In the rows, 128 means zero.
Known rows, with every step that occurs
lamova-radada: [135 133 112 130 177 124 131 132 165 128 146 112 164 110  99 128 112 132
 125 146 114 111 127 144 143 126 118 160 106  98 113 102  95 159 153 125
 120 171 124 159 100 144 140 132 175 142 139 158 143 115 122 141 131  97
 163 113  94 136 128 109 125 142 105]
lamova-nedu-nulug-nado: [106  51 119  71 127 110 121  96 126 172 173  95 130 115 159 111 140 144
 116  99 122 121 113 125 126 132 154 127 129  56 139 114 106 137 142 102
 110 143 119 141 130 113  93 138 158 130 173 172 144 155 147 105  86 152
  97 100 160 167  61 135 184 129 145]
nado-nulug-rugos-lamova: [106 141 143  74 140 178 159 142  71 136 149 137  92 124 109  56 162 209
 144 124  84 145 136 110 133 164 133 129 136 136 128  73  74 141 171 112
 187 118 107 155 165 121 111 111 120 190 130 135 102 102  92 168 108 100
  63 119 155 140  87 172 192 110 146]
rugos-lamova-nedu-nulug: [116 122  91  66 127 165 119 173 160 158 162 121 162  91 131  81 163 152
  74 109  73  94 139 125 119 147 100 120 124 110 157  68  98 119 145  84
 126 133 102 174 166  64 151 118 111 148 141 154 122 126 123 118 123 139
  79 112 121 177  68 140 192 149 148]
rugos-lamova: [131 143 125 100 134 185 111 160 146 123 140 143 131 103 105 100 158 166
 114 130  79 112 133 168 117 175 117 123 136 123 142  91  96 109 149 113
 151 132  93 167 148 130 151 133 132 144 141 140  94 108  79 170 115  94
 114 141  94 164  65 133 148 144 103]
nado-nulug-radada: [104  61 104 120 176 139 133 138 113 131 154 133 107 165 169 112 105 141
 113 179  97 103 159 105 129 157 149 148 147 144  94  82  93 164 175 113
 131 106 126 139 172 142 122 143 143 163 127 188 183 132 122 157  92 146
 113  96 138 155  67 149 137 156 150]
kogemu-nulug-rugos: [118 109 185 148 140 104 154 115 120 122 132 128 132  75  63  83 103 162
 152 129 138 103 145 143 118 141 140  62 101  43 116 118 139 142 107 116
 150 131 136 158  96 164  60 133 140 175 159 124 112  79 106 138  97 109
 133 101  89  99  98 149 114 136 107]
nulug-nedu: [ 92  97 201 135 126 154 137 116 139 142 117 110 104 122  86 138 104 127
 150 144 119 119 111 134 145 150 138 136 163  89  90 118 110 131 123 120
 130 156  95 158 117 165 107 125 175 152 162 133 139 158 124 142 101 136
  96 140 121 119 117 180 102 137 129]
radada-nulug-rugos-lamova: [140 149 122 100 135 211 166 142  63 146 165 112 109  77  80  81 140 184
 175 148 113 135 136 124 105 162 178  86 107  99 133  95 137 103 164  73
 173 100 116 174 123 159 110 136 105 162 123 128 109  82  77 135 114 115
  93 124 135 129  42 192 159 103 127]
nado-nulug-pemog: [101 107 167 109 133 118 178 134  91 119 186 135 121 148 128 107 106 206
  93 158  76  91 119 118 150 162 126 151 148 134 106  88  48 141 157 121
 158 172  96 165 180 110 106 155 182 129 128 187 157 169 123 139 120 118
  59 121 170 124 103 136 142 108 171]
rugos-lamova-radada-nulug-nado: [151 152  65 114 141 184 131 111  89 142 177  92  80  86 136 139 128 162
 182 169 133 181  93 148 133 151 200 147 125  94  92  89 105 101 151  78
 151 112 116 150  99 198 157 116 121 158 124 172 103  96  85 165 135 101
 112  82 162 161  56 131 188  62  86]
nulug-rugos-lamova: [124 153 175  83 131 178 150 144  94 143 133 131 119 104  72  50 152 177
 136  94  94 135 151 132 126 155 126  95 102 112 157  77 106 102 158  99
 174 135 103 181 121 100 127 117 122 181 142  96  87 114 103 169 136  86
  89 126 112 136  63 161 149 138 112]
nado-nulug: [100  97 144 111 133 154 110 136 118 159 159 121 128 117 136 137 139 156
 113 170  90 113 150 137 142 166 134 147 165 129  94  91  77 157 163 110
 144 131 112 151 157 122  95 148 171 159 157 184 148 119 117 160  88 114
  52 137 135 153 101 121 134 138 149]
sigu-nulug: [135 106 151 134 178 115 151 126 134 174 126 134 153 109 103 144 130 132
 116 161  98  97 164 160 140 121  91 129 171 130 124 134 112 166 133 113
 136 148 101 178 154 121 103 152 147 128 159 165 112 136 115 153  82 102
  88 165 100 163 122  97  71 158 123]
nado-nulug-rugos: [ 87 102 166  96 117 128 173 127  72 128 159 128 108 134 109  85 134 192
 137 118 103 125 159 109 146 148 145 122 135 110 102 100  96 157 161 117
 150 134 117 171 160 116  83 119 144 173 148 153 159 106 114 145 105 113
  77 129 157 128 113 144 157 123 169]
nado-nulug-nedu: [ 68 103 201 123 121 164 122 118  98 150 142  98  78 153 126 165 110 161
 161 150 134 118 121 115 162 152 141 154 180 134  80 116  72 144 148 135
 117 143  94 146 146 153  87 128 167 163 149 160 146 160 114 165  74 147
  71 126 170 137 159 149 114 119 160]
kogemu-nulug: [124 102 151 161 161 129 107 136 159 124 132 143 149  60  89 124  95 157
 125 160 132  83 119 179 121 146 130  89 139  48 107 120 127 124  98 106
 147 125 133 163  96 175  85 139 160 145 162 161 132  80 106 146  94 140
 123 105  78 137 112 115  78 170 110]
nado-nulug-nedu-lamova: [ 84  91 215 110  99 169 162  96  77 134 127 143 127 155 132 155 135 124
 114 206 142 154 118 113 160 174 139 170 200 104  97 102  84 131 156 109
 110 147 135 140 139 110  90 105 152 141 149 173 173 150 120 157  83 162
  98 114 160 102 190 171 126 108 130]
nedu-lamova: [126 107 172 133 118 160 153 119 124 127 129 162 172  85  98 151 110 110
 105 183 117 141 123 162 114 166 115 153 160  88 147 123 128 127 150 107
 106 136 125 162 134  95  97 138 137 115 165 174 150 126 104 131 122 137
 131 130  93 119  99 134 105 145  78]
lamova-nedu: [130 135 140 121 149 127 136 129 166 156 148 118 165  84 106 145 138 140
 105 115  89  97 140 143 101 129 101  98 148  58 153 133 122 117 122 113
 117 158 124 158 142  88  88 146 111 132 179 164 126 123 136 129 100 136
  74  95 120 168  78  97 122 166 133]
sigu-nulug-nedu-lamova-radada: [150 144 198 151 153 100 201  91 100 144 100 160 136 152  82 171 131  80
 141 176 158 142 125 154 183  95  65 188 172  83 110 116 113 150 108 115
  85 173 123 165 110  94 134 108  96 163 134 154 153 149 133 138 131 111
 171 132 126  93 209 124  85 128  77]
nedu-lamova-radada: [152 138 122 130 159 124 163 111 125 121 157 154 181 107  94 138 109  88
 113 181 127 142 122 161 143 116 111 177 107  74 135 108 127 127 144 118
  88 162 161 176 106  76 123 109 141 144 144 178 161 104 125 133 150 119
 186  97  70 105 160 108 122 132  65]
rugos-nulug-radada: [131  88 128 120 201 126 116 130 119 124 146 106  88 181 117 140 101 163
 110 142 114 116 155 105 127 164 120 150 129 124 134  98  95 144 176 126
 126  99 135 145 157 176 141 132 111 147 149 118 162 152 106 144  78 116
 158 112 105 177  23 162 133 166 123]

Rows
[123 105 139 174 140 150 143 113 107 131 166  60 100 108  97 181  86 125
 189 200 146 137 114 117 142 122 169 148 126 101  72 110 145 136 120  99
 113 140  93 161  78 178 124 131 154 164 147 163 160 140 124 106 126 136
 136 129 153  88 131 142 116  67 124] => lamova-radada-nulug-nedu
[113 101 141  52 128 178 140 166 122 141 152 110 143 111  94  36 171 192
 141 118 102 114 134 108 133 166 142 118  94 111 150  80  97 142 156 100
 153 117  88 185 129  78 127 118 151 186 115 107 137 100 100 131 124 100
 112 131 126 121  58 190 193 110 134] => nedu-nulug-rugos-lamova
[130  87 109 118 132 170 122  96  63 153 170  93  81  89 130 147 111 141
 173 197 135 155 107 140 126 177 208 119 151  71  78 134 143 123 138  90
 126  95 113 136 106 201  93 154 145 122 157 167 136 118 107 129  92 139
  97 125 170 155  47 159 152  94 116] => radada-nulug-nado
[116 141 216 112 110 172 172  99 104 121 142 126  94 160  90 166 115 135
 146 161 159 187 114 127 153 172 110 173 178  82 148 131  90 133 150 125
  90 124 115 165 129 153  81 112 128 132 159 121 168 176 122 160  76 146
 149 101 133  98 129 160 118 144 102] => rugos-nulug-nedu-lamova
[122  63 128 178 207 112 100 138 145 124 122 147 114 107 124 109  85 136
 116 137 139  71 150 148 108 151 141  96 120  50 107  88 137 139 125 108
 150 103 164 145 130 192 107 124 101 169 163 153 167  96 128 145  91 148
 179  75  68 141  75 165  84 164  94] => kogemu-nulug-radada
[136 170 133 146 145 188 139 132  97 129 155  82  91 121 106 163 117 139
 202 170 148 152 101 121 158 148 157 144 129 104  86  71 119 123 134  81
 137 131  79 162  93 182 161 108 116 172 110 144 114 124  88 154 136 107
 139  92 158 120 103 159 145  88 107] => rugos-lamova-radada-nulug-nedu
[154 164  56 146 159 195 116 154 122 126 175 111 123  83 100 137 147 152
 172 181 120 135 129 147 128 138 141 137 109 122 112  66 127  99 140  78
 144 111 110 173 115 161 160 119 114 167 117 154 100  93  77 144 146  93
 115 105 129 124  74 126 160 103  91] => rugos-lamova-radada-nulug
[120 125 189 176 142 116 173 105 134 112 121 151 140 104  87 165  94 102
 162 171 184 141  99 181 169 132 104 155 153  53 106 103 130 124  88 116
 106 157 150 162  90 150 122  82 121 169 154 155 150 115 136 141 111 154
 203  51  90  74 199 118  91 122  72] => kogemu-nulug-nedu-lamova-radada
[138 175 123 118 128 166 171 138  75 149 161  99 136  50  83  88 162 171
 159 106  90 137 134 123  90 142 172  59 114  69 147  88 173  99 135  70
 157 105  95 169 142 125 107 121  41 161 153 126  97  91  97 148 107 117
  35  78 161 138  17 170 169 120 121] => radada-nulug-rugos-lamova-nedu
[151 148 104 167 150 151 144 122  83 128 180 148 163  74 121 148 107  96
 146 230 134 151 124 151 124 145 146 164 116  61 104 107 160 129 140  87
  87 115 142 164  96 118 115 124 118 115 136 190 181  94 103 104 134 126
 182  84 104 103 126 137 139 100  79] => nedu-lamova-radada-nulug
[131  72 133 146 214 100 146 124 105 160 113 140 128 164 134 126 124 104
 104 151 112  77 166 147 140 120  96 138 161 106 107 112 115 185 140 102
 148 117 130 163 163 126 147 153 111 149 143 143 149 125 129 146  90 112
 140 137 112 151  93 143  69 172 123] => sigu-nulug-radada
[108  55  95 126 185 106 117 134 141 148 151 107 162 128 153  88 111 111
  88 112  94  53 154  88 104 124 130 117 108  92 139  99 128 158 143  81
 107 114 101 158 159  79 152 159 107 148 154 162 204 128 176 108  97 173
 107  88 101 161  41 165 150 159 164] => lamova-nedu-nulug-radada
[138 145 201 121 128 149 186 104 131 105 141 132 107 181  94 173 108 131
 157 180 167 189 103 130 182 136  97 203 157  98 139 110  97 143 132 123
  90 161 128 148 112 129 128  90 133 156 147 132 160 152 112 137 114 125
 195  79 125 105 172 122 150 129  79] => rugos-nulug-nedu-lamova-radada
[129 129 187 150 131 130 166 100 122 120 113 138 142 130  69 154 104  87
 150 168 154 154 109 152 157 126 103 174 155  65 121 111 109 123 136 124
  77 173 124 148  93  91 123 109 161 150 149 152 153 146 141 137 145 127
 170  90 109  83 185 145 111 132  73] => nulug-nedu-lamova-radada
[140 117 172 109 145  87 193 105 100 170 128 133 135 114  76  93 164 153
 140 130 103 109 165 128 136 106  90 110 141 100 142 139 124 168 139 117
 140 131 118 186 142 121  88 140 132 164 153 127 128 100 114 142  95  83
 109 158 126 128 108 139 103 139 134] => sigu-nulug-rugos
[107 108 157 166 103 183 123 124  84 149 139  84  84  85  95 168  95 144
 191 180 129 144 112 123 133 171 187 111 154  86  70 137 151 124 122  96
 128 106  89 149  98 189  79 142 129 135 151 146 166 144 101 123  92 162
  97 134 150 104  85 193 106 110 130] => radada-nulug-nedu
[108 102 199 130 115 152 183 103 103 130 136 142 121 157 117 157 119 116
 145 200 165 157 109 124 185 134 115 199 172  93  94  84  81 128 150 117
  96 168 133 146 118 109 116  95 156 171 129 188 181 132 125 153 126 136
 147  94 141  78 216 127 132 103 117] => nado-nulug-nedu-lamova-radada
[117 116 230 132 109 153 152 109  97 123 120 152 125 121  89 158 117  91
 131 172 136 150 103 155 135 148 130 155 181  81 127 128 144 100 132 109
  99 143 107 145 113  92  74 124 145 137 168 148 161 163 132 140 113 161
 137 107 107  78 154 155 103 147  82] => nulug-nedu-lamova
[107  88 128 108 136 119 122 137 138 159 167 103 198  93 128 131 142 133
  97 114  87  75 143 117 124 133 128 129 126  73 136 122 119 161 131 100
 101 139 118 170 141  58 105 133 143 136 158 175 164 132 141 104  94 157
  81 105 123 176  70 139 156 148 141] => lamova-nedu-nulug
[ 87  80 143  91 116  75 154 133 125 157 159  92 179  95 101  64 137 160
 127  73  99  93 155  85 128 120 138  91  95  66 153 101 128 164 145 104
 120 137 119 160 147  35  90 147 145 164 176 135 159 101 156 101 114 148
  97 103 127 134  54 177 175 150 164] => lamova-nedu-nulug-rugos
[153 109  80 170 146 147 127 127 114 133 181  92 135  77  99 172  90 125
 159 200 129 120 122 146 134 136 160 134 103  87  75 111 146 137 142 100
 108 134 112 159  99 147 125 128 150 139 128 168 162  83 120 118 124 114
 119 113 117 138 106 130 121  89 101] => lamova-radada-nulug
[132 150 121  73 164 141 156 136  94 130 165 139  94 128 106  62 156 184
 147 114 123 149 151 109 164 145 117 148 104 131 135  47  68 138 158 102
 150 161 128 171 151 112 158  97 145 215 112 150 107  75  90 173 141  73
 124  88 179 157 117 108 188  96 142] => nado-nulug-rugos-lamova-radada
[147 125 112 147 142 110 174 118  71 129 170 106 118  76  81 126 106 140
 196 155 144 138 140  99 132 117 170 118  72  84  94  89 147 152 149 103
 130 129 104 178  84 154 108 122 134 163 148 142 145  77 111 108 139 101
 143  97 138 104  78 158 144  86 101] => lamova-radada-nulug-rugos
